Known rows, with every step that occurs:
dakuv/keku/fazi/kazogar/gotis: [ 18 -32   6 -48  18  43  21 -10   6 -17  10 -10   9 -12  12  -6 -29  56
   6  -2  -8  13]
keku/fazi/kazogar/dakuv/mubelu: [ 15 -33 -22 -50 -28   6   6  16 -10 -17  11  14   9   4  26 -35 -23  62
  34  25   0   9]
mubelu/dakuv: [ 32  19 -55 -13 -61 -19 -26  15  24 -13  17  -1  15  -3  26  10 -18 -72
  27   0   0  -8]
mubelu/dakuv/kazogar/gotis: [ 43   2 -23 -29  -4  -9  -8  17  14  -8   3  -5  14 -11  25  -2   1 -75
  18  12 -10 -11]
kazogar/fazi/keku/dakuv/mubelu: [ 34  13   2 -30   8 -27  23 -16   2 -28  22 -14  14 -13  27   3 -37  24
 -16   2   2 -12]
keku/dakuv: [ 34 -29 -38 -15 -28 -71 -13  17  44 -16  20  23  20  15  29 -30 -44 -11
  26  -8 -11 -20]
fazi/kazogar/dakuv/keku: [ 24 -13   9 -18  39  10  23   7  19 -31   6   2  -8  20  29  33 -37  28
   2   4 -21  21]
mubelu/dakuv/keku/gotis/kazogar: [ 27  -3 -36 -52 -47  14 -11   7   8   4   8  16  -3 -14   2  -3 -27 -28
  25  29 -20   6]
mubelu/dakuv/kazogar/fazi/keku/gotis/geta: [ 26  30  -7 -49 -11  -3  -2   6 -22  -6  12   3   6 -14  10   0  -8 -49
   3  37 -12  -7]
dakuv/kazogar/gotis: [ 46 -43   5 -23  33 -15  11   5  18 -25  -6 -23  18  11  19  22 -12 -25
  11 -12 -18 -14]
geta/gotis/kazogar/fazi/keku/dakuv: [  3   5  -2 -22  66 -54  41  -9 -17 -23  25  -7   1  -7  22  46 -25  14
   2  39 -40 -22]
dakuv/kazogar: [ 37 -52  -5 -20 -47 -12 -11   7  18 -24  -3 -27  10  20  12  25 -23 -24
  21 -30 -10 -10]
geta/gotis/kazogar/fazi/keku: [  1   9   2 -16  60 -31  40 -18 -23 -30  21 -28   0  -4  16  77 -19  11
   1  32 -37 -19]
gotis/kazogar/fazi/keku: [ 20  16 -11 -21 -45 -27  32  -9   5 -29   5  -9  12  10  17  70 -28   0
   1  41  -7  -3]
fazi/keku/dakuv/mubelu: [ 19 -21   6 -34 -39   4  -3  -4   7 -28  23 -20  -4  11  31 -20 -39  -2
  13 -11 -17 -29]
kazogar/fazi/keku/dakuv: [ 35  26  -3  -8  19 -38  25 -13  14 -35  31  -3  17  -5  32   4 -39   8
 -17   5   1 -15]
mubelu/dakuv/keku/fazi: [ 27  -3 -39 -48 -72  10 -23   1   4  10  21  -2   9 -29  13 -22 -20 -14
  11   4   9  11]
geta/gotis/kazogar: [  0 -22 -19 -19  28 -40  18  -2  -9 -20  10 -17   2  11  13  72 -22  -5
  28  20 -43 -21]
fazi/keku: [ 14   6   5   3 -24  17   2 -13  10 -51  26 -39   0  25  28  34 -32 -31
   9 -25 -14 -27]
gotis/kazogar/dakuv/mubelu: [ 33 -34 -23 -54 -49 -55   4  13  -1   5 -15   6   1  23  18  50 -25  26
  17  50 -15  13]
geta/gotis/kazogar/dakuv/keku/fazi: [  8 -32  -3 -48  58 -52  24  -5 -30   9  16  -6  -6  -5  13  36 -18  54
   5  45 -36   2]

Rows:
[ 14   3 -30 -47 -60  35  -9   5   7  -1  19   4   3 -23  18 -20 -20 -11
  17  11   0  15] -> mubelu/dakuv/keku/fazi/kazogar
[ 35   8 -28 -35 -49   3 -20  -2  20   2  15 -15   3 -16  14  20 -25 -41
   4 -10  -5   9] -> mubelu/dakuv/keku
[  9  -4  -1 -19 -21  32  17   0  -4 -53  18  -4  -6  29  13   7 -37 -13
  33  24 -35 -33] -> fazi/keku/gotis/kazogar
[ 36  15 -33 -54 -29   4   4   2   3   3  11  17   4 -27   1   3 -29 -17
   7  38 -13  12] -> mubelu/dakuv/keku/gotis/kazogar/fazi
[ 28 -45 -12 -47 -48  11  -9 -16   5   1  16 -19  12 -10   2  -5 -37  51
   2 -19   8  15] -> dakuv/keku/fazi
[ 11  16 -18 -65  -5  17  -4   7 -10  16  11  11  10 -23  17  -6  -8  -7
   5  40  -9  17] -> mubelu/dakuv/keku/fazi/kazogar/gotis/geta
[ 52 -23  -2 -28  38 -44   1  -5  15   0  10  -7   1  11  21  31 -38  36
 -25  -3  -5  19] -> kazogar/dakuv/keku
[ 28   7 -11 -30  81 -46   1   1   7  -8  -2  -3  35  20  19  60 -13 -14
  -1  22 -19  -7] -> kazogar/gotis/geta
[ 34  36   0   0  10 -15  26 -22   6 -46  23 -30  17  -2  25  46 -33   2
 -20  -7   6 -11] -> kazogar/fazi/keku
[ 21   9 -25 -50  -5  33   4   4   6  -2  16   7   8 -30  20 -21 -11 -10
  13  22  -5  12] -> mubelu/dakuv/keku/fazi/kazogar/gotis
[ 15 -10  13 -38  70   7  18  11  -3 -19   4  21  -7  25  16  27 -39  37
   8  31 -32  21] -> fazi/kazogar/dakuv/keku/gotis/geta
[ 36  28  -4  -8  36   5  26 -16  -3 -51  27 -11  14  -4  14  10 -39  13
  -5   6  -6 -19] -> kazogar/fazi/keku/gotis
[  7 -24  10 -61  23  30  15  -9  -7   2   5  -3  12  -5   7  13 -25  58
   0  15 -11  21] -> dakuv/keku/fazi/kazogar/gotis/geta
[ 29  -7  25 -39  23  -3  16  -8 -24 -24   4 -19   9   5   3  25 -24   5
  -8  13 -16  -9] -> dakuv/kazogar/fazi/keku/gotis/geta
[  0  -5 -16 -42  17   3  15  13  -7 -21  10  20  28  10  21 -10 -13  32
  33  38 -10  -1] -> keku/fazi/kazogar/gotis/geta
[ 32  10 -17 -46   6 -22 -16  18   0   8  -1  -1  16  -5  21  18   7 -68
   7  29 -15  -5] -> mubelu/dakuv/kazogar/gotis/geta
[ 24 -30 -39 -30 -33 -12   4  16  11 -29   2  26  11  24  -1   4 -39  -2
  55  31 -33 -20] -> keku/gotis/kazogar
[ 36 -39 -31 -57  -7 -24   4  20  -8  -9  -4  28   1  19   3  -7 -36  30
  44  53 -31  -7] -> keku/gotis/kazogar/dakuv/mubelu
[ 38 -10  19 -17 -10  -4  19 -14  -2 -37   9 -38   8   0  16  34 -21  -6
 -14 -13  -4  -8] -> dakuv/kazogar/fazi/keku
[ 44  14 -30 -28 -41 -22  -7  10   6  -5   8  -6  16 -19  19  10  -9 -55
   5   9   6   0] -> mubelu/dakuv/kazogar/fazi
[ 18  12 -15 -27 -40 -50  34  -2   9 -21   9  14  13  10  23  37 -32   5
   1  48 -12  -4] -> gotis/kazogar/fazi/keku/dakuv
[ 30 -19 -32 -27 -34 -72   8  17  13  -4  -5  20   9  31  23  49 -26   6
  14  51 -14   8] -> gotis/kazogar/dakuv
